In the rows, 128 means zero.
Known rows, with every way that one mark hangs from another
[duzedut [zuves foral rafo]]: [173  90 135 122 127 134 134 163 135  65 152 119 113  88 148 128 172 125
  59 178 131 130 111]
[sutak [zuves foral rafo salegar]]: [166 104 133 139 124 141 160 163 140  89 175 120 183 117 152 145 167 147
  55 196 127 154 135]
[sutak [zuves foral rafo]]: [171  94 138 129 122 152 139 157 142  96 141 116 145 112 137 154 158 134
  69 203 135 136 137]
[salegar [sopab guvab] [zuves foral]]: [141 113 136 148 138  98 174 150 142 114 134 124 144 115 169 132 183  93
  38 166 154 126 130]
[sopab guvab [salegar [zuves foral rafo]]]: [120 115 133 143 129 123 169 157 151  89 125 136 147 103 157 141 125 131
  30 189 129 144 136]
[sopab guvab [salegar [zuves foral]]]: [ 91 120 135 146 137 105 163 148 142 107 132 137 148 115 161 138  98 105
  39 148 127 136 141]
[rafo [zuves foral salegar sutak]]: [122 117 137 164 129 121 176 161 135 134 228 121 153 165 150 102 177 123
  72 159 145 141 131]
[duzedut zuves]: [120  99 138 122 142 112 122 143 125  90 149 133 123 119 147 136 119 116
 100  92 129 123 121]
[lita [zuves foral rafo]]: [163 104 132 132 123 149 137 159 163 113 141 121 132 112 144 133 164 157
  71 177 132 155 124]
[lezeli [zuves rafo]]: [156  86 138 135 110 152 133 152 133 116 133 125 135 123 148 132 157 161
 102 167 116 129 128]
[guvab [sopab salegar]]: [ 74 118 137 150 113  97 150 126 125 123 159 150 126 119 165 162 105 126
  74 108 107 130 126]
[duzedut [zuves rafo]]: [153  91 137 119 131 130 126 153 136  71 144 131 123 103 145 144 155 139
  83 128 132 130 115]
[lita [zuves sutak]]: [101 111 143 145 136 134 133 150 151 140 164 129 155 163 138 123 128 145
 113  97 129 145 136]
[rafo [zuves sutak]]: [109 110 142 155 132 127 145 145 138 145 186 133 129 177 131 126 147 125
 107 124 155 123 135]
[salegar sopab zuves]: [142 111 136 151 147  96 149 141 133 119 154 133 165 128 161 107 183 139
  62 128 139 125 126]
[sanin [zuves foral rafo sutak]]: [155 108 153 136 113 167 152 170 142  97 172 113 125 126 150 156 176 132
  95 199 122 131 133]
[sutak zuves]: [121 103 139 131 138 129 123 138 132 120 138 132 159 139 140 161 107 122
 107 120 136 127 145]
[salegar zuves]: [132 113 135 137 158 111 137 148 133 126 142 138 155 144 151 114 150 145
  98 110 126 129 131]
[zuves foral [salegar [sopab guvab]] sutak]: [111 119 140 161 106 100 199 155 137 124 186 115 152 120 168 130 184  82
  62 172 144 143 127]
[rafo [zuves foral]]: [140 107 133 145 131 123 144 149 140 137 171 126 105 143 144 125 154 111
  84 163 158 124 127]
[salegar sopab]: [129 111 136 143 117  99 143 133 133 129 146 128 125 114 153 129 162 117
  95 139 143 124 119]
[sanin [zuves rafo [salegar sopab] sutak]]: [140 115 150 154 109 140 182 159 142  95 208 125 181 133 171 160 203 156
  70 163 131 144 130]
[lezeli [zuves foral [salegar sopab]]]: [151  93 134 157 106 111 173 154 122 118 194 109 168 113 179  99 191 128
  37 183 120 135 123]
[lezeli [zuves foral sutak]]: [132  87 148 151 109 142 146 162 122 129 178 106 137 144 146  96 156 120
  90 183 110 120 134]
[sopab guvab [salegar zuves]]: [ 68 123 136 143 144 102 155 138 140 116 121 151 156 130 159 151  74 119
  63 102 130 136 146]
[sopab salegar]: [ 78 117 135 142 114 108 131 131 132 127 143 142 129 114 145 134  73 130
  97 122 118 135 130]

Rows
[152 109 143 147 145 137 151 166 142 107 161 129 170 151 138 105 191 167
  84 156 125 135 131] -> [salegar [zuves rafo sutak]]
[129 113 145 161 135 105 183 158 141 114 159 117 159 136 159 117 195  90
  42 170 150 124 134] -> [salegar [sopab guvab] [zuves foral sutak]]
[145  98 142 151 119 116 174 162 133  62 217 121 185 113 159 117 216 149
  35 143 134 141 112] -> [duzedut [zuves rafo [salegar sopab] sutak]]
[154 114 132 150 109 109 171 147 140 107 173 129 158 101 163 128 204 156
  67 168 138 150 112] -> [zuves rafo [salegar sopab]]
[172 106 143 146 140 140 161 176 143  97 171 115 159 134 139  92 215 156
  60 203 122 135 126] -> [salegar [zuves foral rafo sutak]]
[142  91 145 130 129 139 137 161 135  72 165 124 140 122 135 129 165 140
  83 134 128 128 119] -> [duzedut [zuves rafo sutak]]
[121 116 137 148 144  94 164 140 143 121 121 138 154 126 166 146 164 108
  60 119 155 127 134] -> [salegar [sopab guvab] zuves]
[153  99 140 140 125 132 169 177 133  58 209 112 163 110 153 108 192 137
  50 173 119 146 114] -> [duzedut [zuves foral rafo salegar sutak]]
[ 87 121 138 156 145  94 159 136 127 110 165 151 166 134 170 146 130 146
  44  96 104 131 132] -> [guvab [sopab [salegar zuves]]]
[133 117 139 148 117 133 167 161 139 117 191 128 162 134 145 117 179 162
 104 157 119 154 123] -> [zuves rafo salegar sutak]
[114 115 138 175 124 104 183 147 137 136 232 130 175 167 157 115 195 131
  58 130 161 135 129] -> [rafo [zuves [salegar sopab] sutak]]
[ 96 121 138 152 139 126 157 157 149 136 195 132 188 167 155 120 135 158
  95  87 122 163 136] -> [lita [zuves salegar sutak]]
[160  89 145 131 124 141 146 173 135  65 178 111 128 110 136 115 187 126
  60 177 126 127 115] -> [duzedut [zuves foral rafo sutak]]
[181 102 143 160 129 124 175 170 144  93 185 112 169 118 147  86 252 152
  26 217 135 127 121] -> [salegar sopab [zuves foral rafo sutak]]
[143 115 139 161 106 117 181 156 138 110 203 121 173 120 154 113 217 156
  70 174 133 148 116] -> [zuves rafo [salegar sopab] sutak]
[150  94 134 140 113 144 155 157 130 111 166 126 169 127 163 124 164 171
  84 160 110 149 126] -> [lezeli [zuves rafo salegar]]
[172 111 129 152 104 113 178 157 139 102 183 115 148  87 165 110 228 141
  41 216 134 148 109] -> [zuves foral rafo [salegar sopab]]
[127 112 153 137 122 147 148 161 132 117 180 114 127 143 154 153 143 107
 109 161 121 122 140] -> [sanin [zuves foral sutak]]
[106 118 137 156 138  98 166 145 126 100 172 138 156 119 175 130 148 133
  16 144 103 130 130] -> [guvab [sopab [salegar [zuves foral]]]]
[104 114 146 165 131 121 175 151 136  92 182 144 180 141 156 137 174 172
  31 141 104 134 131] -> [guvab [sopab [salegar [zuves rafo sutak]]]]
[109 116 134 147 139 107 149 151 134 105 158 133 160 115 156  99 115 138
  37 157 111 132 133] -> [sopab [salegar [zuves foral]]]
[158 103 142 141 109 143 152 166 141 113 165 112 117 115 132 110 194 131
  92 214 124 135 121] -> [zuves foral rafo sutak]
[118 114 136 152 135 113 164 142 137  90 159 150 167 119 168 149 163 174
  30 135 107 136 127] -> [guvab [sopab [salegar [zuves rafo]]]]
[146 112 135 152 122 147 171 176 159 112 202 115 181 137 150 112 191 168
  59 174 121 170 127] -> [lita [zuves foral rafo salegar sutak]]
[125 118 129 165 119  98 194 144 144 129 185 129 137 133 174 151 178  85
  34 162 180 140 129] -> [rafo [zuves foral [salegar [sopab guvab]]]]
